Each row comes from the steps of one walk. Every step used is in the known rows, and no mark comes twice. Write the walk behind each row, first mark first.
Known rows
g-j: [ 11 -15   3 -12 -13   4   0   9  13   4   2  18   8  11   1   4 -12   9
  -6  -6  10  -7  -8  -9   3   9   0  -5  17  11   0  -6]
f-j-x: [  1  -8  -7   0  -2   4   6  -7   6  15  -9   6  18   8   2   0   6 -16
  -1 -22  28 -11 -18  -1  -6  10  32   1   8   6  -1  14]
b-f-g-j-a-s: [  4  -7   8  39 -13   5 -16  11   4  11  17 -15   2  -1   3   7  19  39
  48 -10 -23  -8  -5 -21   1  11  25 -20  12 -20  20  24]
u-x: [ -3 -27 -16 -10   3  -1  14 -27  -1   7   7   6   6  10  -7  -5  -3 -36
 -13  -8  10 -14 -27 -11  -2  14   0  -2  19   7  -5   5]
g-f: [ -2  -9   0   5 -10  -3  21   2  11   7  -9   5   2  17  -4  -4  -5 -29
   4  -9  15 -12 -21  -1   1   0   4 -17  32  -1  -2  -8]
f-j-a: [  5  -4   4  11   2   3  -4  -4 -11  16 -11   6  14   2   9  15  -7  55
   3 -17   9 -10  -9  -2   3   4 -10 -14  14 -13   4  18]
f-k: [  3 -17 -12  19  -5  12  -6 -11  -7 -11   6  19  18  12  -9  -4  -7 -31
  -8 -19   6 -14 -18  -1   0  -3   9  -5  17   2  -7  -2]
h-j-a-s: [ -6  -4   0  11  14   0  -8  -5 -27   9 -16   4   9   0   5  16  -5 -14
  16  -9   1   4  -8 -10   2  40 -21  16  36 -19  14  11]
l-s-a-j: [ -2 -13   2 -11   2  12  25 -16 -21   0   7   7   5   4  -1  26 -17  23
 -31 -14  10 -19 -13  -2   7  10 -15   4   9  -1  28  -1]
s-l: [  4 -16   6  17  -5   2  19 -22  11  19   9   6   7  11  -5  -3 -25 -31
  -6  -1  24  -9 -19 -12  -1  15   6 -14  12  -4  -7  -8]
k-f-g-j-h: [ 17  -4  -5  15 -11   5  -7  26  30  11  16  11   9   8  -6   3   3  32
  27   8  -9  11  -9  -4   3 -17   2 -19  12  -8   4   8]
g-f-k: [  0 -12  -8  21 -13   2   4   5   3 -11   0   6  10  16 -10  -8   0 -32
   8 -24   9 -12 -20   3   0 -15  11 -15  26   4  -5  -2]
a-s: [ -6 -10  -1   8   0  13   5 -17 -16   8   1  10  12   9  -3   3   0 -51
 -15  -6  13 -17 -18 -10  -5  22  -1   4  34 -13   8   6]
s-a: [  1 -10   5   8   1   1  16 -34  -6  10   0  12   2  10   0   6 -27   6
  -7   0  -4 -24 -21  -3   7  16 -27  -9  24 -10   2  -6]
k-f-g: [  6   1  -6  38  -2  10   5 -10  20  14  17  -3  10  10 -10 -10   2   5
  16   2 -11  -7 -27   4   1 -14  31 -22  29 -19  -1   1]
l-s-a-j-v: [ -3 -19  12   5  -2   7  23 -19 -20   5  16   7   4   0   9  20 -17   9
 -35 -28   7 -11 -10 -17   6  12 -33   9 -12  -2  29   3]
k-f-g-j: [ 16  -2   2  22 -13   7  -5  11  32  13  23  -2   8   8  -5  -6   2  39
  22   2 -13   0 -17  -1   3 -17  29 -21  22  -5   3   4]
g-f-j-v: [  1 -12  17  21 -16  -3  11   1   6  18  -6   2   7  12   8   0   2  10
   1 -37  22   1 -17  -9  -4 -14  -7 -15   7  -6  -1  13]
h-j: [  1 -14  -6  -3   7   3   4  -6  -3   1 -21  18  10  14  -5   8 -13 -17
   2 -12  14   7 -16  -3   1  21   0   8  33  -4  -6 -12]
b-f: [ -2 -21  -6  24  -9   2  14 -12  19   0 -14  12   3  18  -6  -1   5 -17
   4 -19   8 -15 -20 -10   3   5  32 -26  27 -12   0  -4]
b-f-g-j-h: [ 11 -21  -2  18 -18   5  -4  25  24   0   7  15   3  14  -9   7  12  27
  39  -7  -5   5  -5 -17   0  -7  18 -26  -2  -7   1   6]
j-g-f: [ -5  -5  -8  10  -5  -6  26   5  10  -2   2 -21   0  19  -5 -11  -4 -17
   9 -14   6  -7 -19  -9  -3   1  15 -21  12   0 -12 -25]
l-s-a: [ -1  -9   8  -6   0  14  21 -20 -15  -2  -2  17   0   4  -3  19 -19  27
 -11  -2  11 -24 -20  -4   8  20  -8  -3  24  -3  13 -13]
l-s-a-j-g-f-k: [ -5  -5  -9  13  -3   5  23   3 -20 -23  24 -30   3   9  -8  11  -4  31
  -7 -35  -3 -13 -13  -2   3 -18   5  -8 -10   5  18  -9]
b-f-j: [  2 -18   1  24 -10   7   6  -9  13   7 -18   9   9  17  -4   9  13  36
   5 -32  17  -9 -20  -3  -1 -13  37 -31  22 -18   0  14]
v-j-a-s-l: [ -3  -7  11  35   1   1  12 -14 -22  38  28  11  12  -4   7  13 -18 -21
  11  -1  14  -9 -11 -13  -1  36  -6   2  14 -19  37  18]
x-j-v: [ 11 -16   9  17 -11  -1  14 -19   0   9  20  11   8  14  10   4 -12 -18
 -34 -20   0   4  -9 -12   0  22  -6  -4  -4   7   4  -4]

Write each row's walk
[ 11  -2  -1   9  -2  -5  10 -11  -8  10  10   3   8   7  10  15 -15  25
 -16  -3 -11  -4  -4   0   6  28  -6 -12  11   2  10   0] -> x-j-a
[ -3  -8  -8   7  10  -3  25 -28 -12   5  22 -24   5  12   1   6 -23  15
 -23 -15 -13 -16 -13 -10   2   9 -22  -6 -13  -9   8  -9] -> s-a-j-g
[ 16   6   2  28  -8  -3 -13  16  27  19  21 -11   6  -2   5  -1  -2  70
  38   5 -27  -2  -9  -3   9  -8  10 -23  16 -10  10  11] -> k-f-g-j-a
[  7  -7  19  15  -9  -3  -3   0  -1  26  19  -7   5  -5   9  10 -17   8
  14   2   8  -6  -1 -24   1  30 -17  -1   9  -7  17  17] -> g-j-a-s-l
[  8  -2 -13  25 -12  -4  15   4  -1 -20  28 -25   7  22  -7  -5   1   3
  -6 -28 -11   3 -12   3  -4  -7  33 -22  -2  14  -6 -16] -> x-j-g-f-k
[ -1 -14   0   2   4  -1  21 -29 -12  13  11   2   8   9   1  13 -25   3
 -27 -11  -4 -20 -14  -1   5   8 -33  -2   9  -9  16   6] -> s-a-j
[ 14 -10   4   4 -14  11  -7   8   9   6  23   6   9   8  -6  -2  -6  24
  18   0  -4  -4 -11 -10  -1   1  16 -10   6   6  -3  -2] -> f-g-j
[  3  -6  -6   8   2   9   7 -10  -6   3   2 -12  13  14  -2   3  -2  36
  -8 -23  14  -4 -17  -7  -7  -5  20 -15  -1  -8 -12  -4] -> f-j-g
[ 13 -18  14  19 -18   7  -8   6  11  11  32   6   8   4   5  -7  -8   9
  14 -15  -8   3  -8 -25  -1   3  -1  -3 -15   5  -1  -1] -> f-g-j-v
[  6 -14  -3  -4  -1  10   1   5  -8  10 -18  28  17  12  -3  17  -3  17
  -7 -14  27   2 -10  -1  -4  -4 -18 -10  10 -10  -4  16] -> f-j-h
[  9  -3 -10   7  -2   1  21 -14  -3  -4  24 -16   7  19   0   4 -11   7
 -26  -9  -6   1 -11  -5  -3  21  22 -14  -4   8  -6 -23] -> x-j-g
[ -3 -12 -16  -6   9  -4   7  -2   8   4 -20  11  12  10   0   0  -3 -59
  14 -15  20   5 -16  -5  -1  36  23  20  19  10  -4  -8] -> h-j-x
[ -3  -6   9  25  11  -4   1 -14 -17  22  -3  -6   7  -2   4  15 -18 -17
  22  -3  13   8  -9 -16  -1  41 -16  10  24 -22  11  12] -> h-j-a-s-l
[ 13  -4   6  12  -9   2 -13  14   4  11  20  -1   7  -2   5   4 -10  55
  33   3 -18  -5  -3 -13   4  11   0 -11   1   1   5   4] -> f-g-j-a
[ -7  -4  -3  11   1 -13  36 -12  -3   7  18 -36  -3  16   0   2 -18  16
  -7 -19 -11 -13 -14  -5   2  -4 -20 -16  -4  -7   9  -9] -> s-a-j-g-f
[ 11 -19  -3 -21 -11   2   0  26  11   2  -5  34  10  11   0  12 -11  -1
  -2  -1  15   4   0 -14   2  10 -29  -4   8   9  -1  -2] -> g-j-h
[  0 -20   4  12   2  -3   2  -8  -2   6 -12  19   9  10   6   3 -14 -33
  -1 -25  11  14 -14 -18   1  23 -16  13  10  -4  -5 -10] -> h-j-v
[ -7  -9  -8 -13   4   5  28 -11  -9   5   8  -2   8   0   4  17  -7 -18
 -20 -17  17 -21 -14  -4   3  26   8  16  -3  13  29   4] -> l-s-a-j-x
[ 15  -7  11  36 -17   2  -8   8  32  17  32  -3   7   4   5 -11   2  24
  18 -12 -17   7 -14 -16   3 -15  11 -15   1  -6   5   6] -> k-f-g-j-v
[ -3 -10 -21  20  -5  -2  13  11  -5 -16  22 -29  13  18  -9  -8   2 -23
  -9 -39   0  -3 -11  -4  -5 -24  15 -12  -9   6   0  -5] -> a-j-g-f-k
[ -1 -24   0  12  -5   0  13 -12  -4  12  15   7  15   9   9   1 -10 -47
 -35 -31   9  -3 -10 -19  -1   5 -23   7 -11  -2  11   6] -> a-j-v
[ -5 -11  -9  -1   5  -8  23 -25   0  16  11  -5  10   5   6   3 -16 -36
 -15 -14   3 -22 -15  -2   2  24  -9  10  -4   6  18  11] -> s-a-j-x
[ -2  -7 -16  25  -8  -1   9   7   2 -19  12 -18   7  18 -11 -14   1 -21
  12 -28  -1  -7 -18  -6  -3 -15  23 -19   5   5 -14 -18] -> j-g-f-k
[ -2   3  23  33  -7  -5  10  -5 -10  34   3 -22   5   0   6  12  -2  24
  24 -15  24  -5 -13  -8  -6   3  -7 -19  21 -24  15  34] -> g-f-j-a-s-l
[  9 -23  12   1 -18  -1  -2   6  14   8  11  17   7   7  11  -2 -13  -8
 -10 -20   6   0  -6 -25   3  11 -19   2  -4  11   1  -5] -> g-j-v
[ 10  -1  21  32 -10   4  -9  -1  -5  28  40 -19   5  -8   3   6 -12  23
  37   8  -6  -2  -3 -23  -2  23   0  -7  -3 -12  14  21] -> f-g-j-a-s-l
[  0 -13  -7  28  -5   5  11  -6  11  -2  -6 -17   5  19  -4   2  15  47
   8 -34   8  -4 -17 -12  -4 -13  50 -35   1 -19  -9  -1] -> b-f-j-g
[  0 -20 -15 -10   2   3  14   7  -7   5   0  22  17  13  -3  14  -9 -40
 -28 -12  17   1  -4  -6  -1   4 -32   1   0  -3  10   9] -> a-j-h
[ 10 -10   4  -5  -8  -6  -7  15   8  10  -1  11   6   1  12   9 -15  35
   9  -4  -4  -9   0 -13   9  18 -20  -7  11   7   7   1] -> g-j-a
[ -3  -6  12  30   2  -1   8 -22 -12  27  13  -8   7  -3   5   6 -16 -29
   6   3  11 -12 -10 -18  -1  33 -15  -5  16 -20  12  16] -> j-a-s-l
[  9  10   7  34  -5   4 -18  13   7  22  27 -17   8  -6   5   3  11  45
  36   5 -27  -5  -9  -8   3   1   8 -11  27 -21  23  26] -> k-f-g-j-a-s
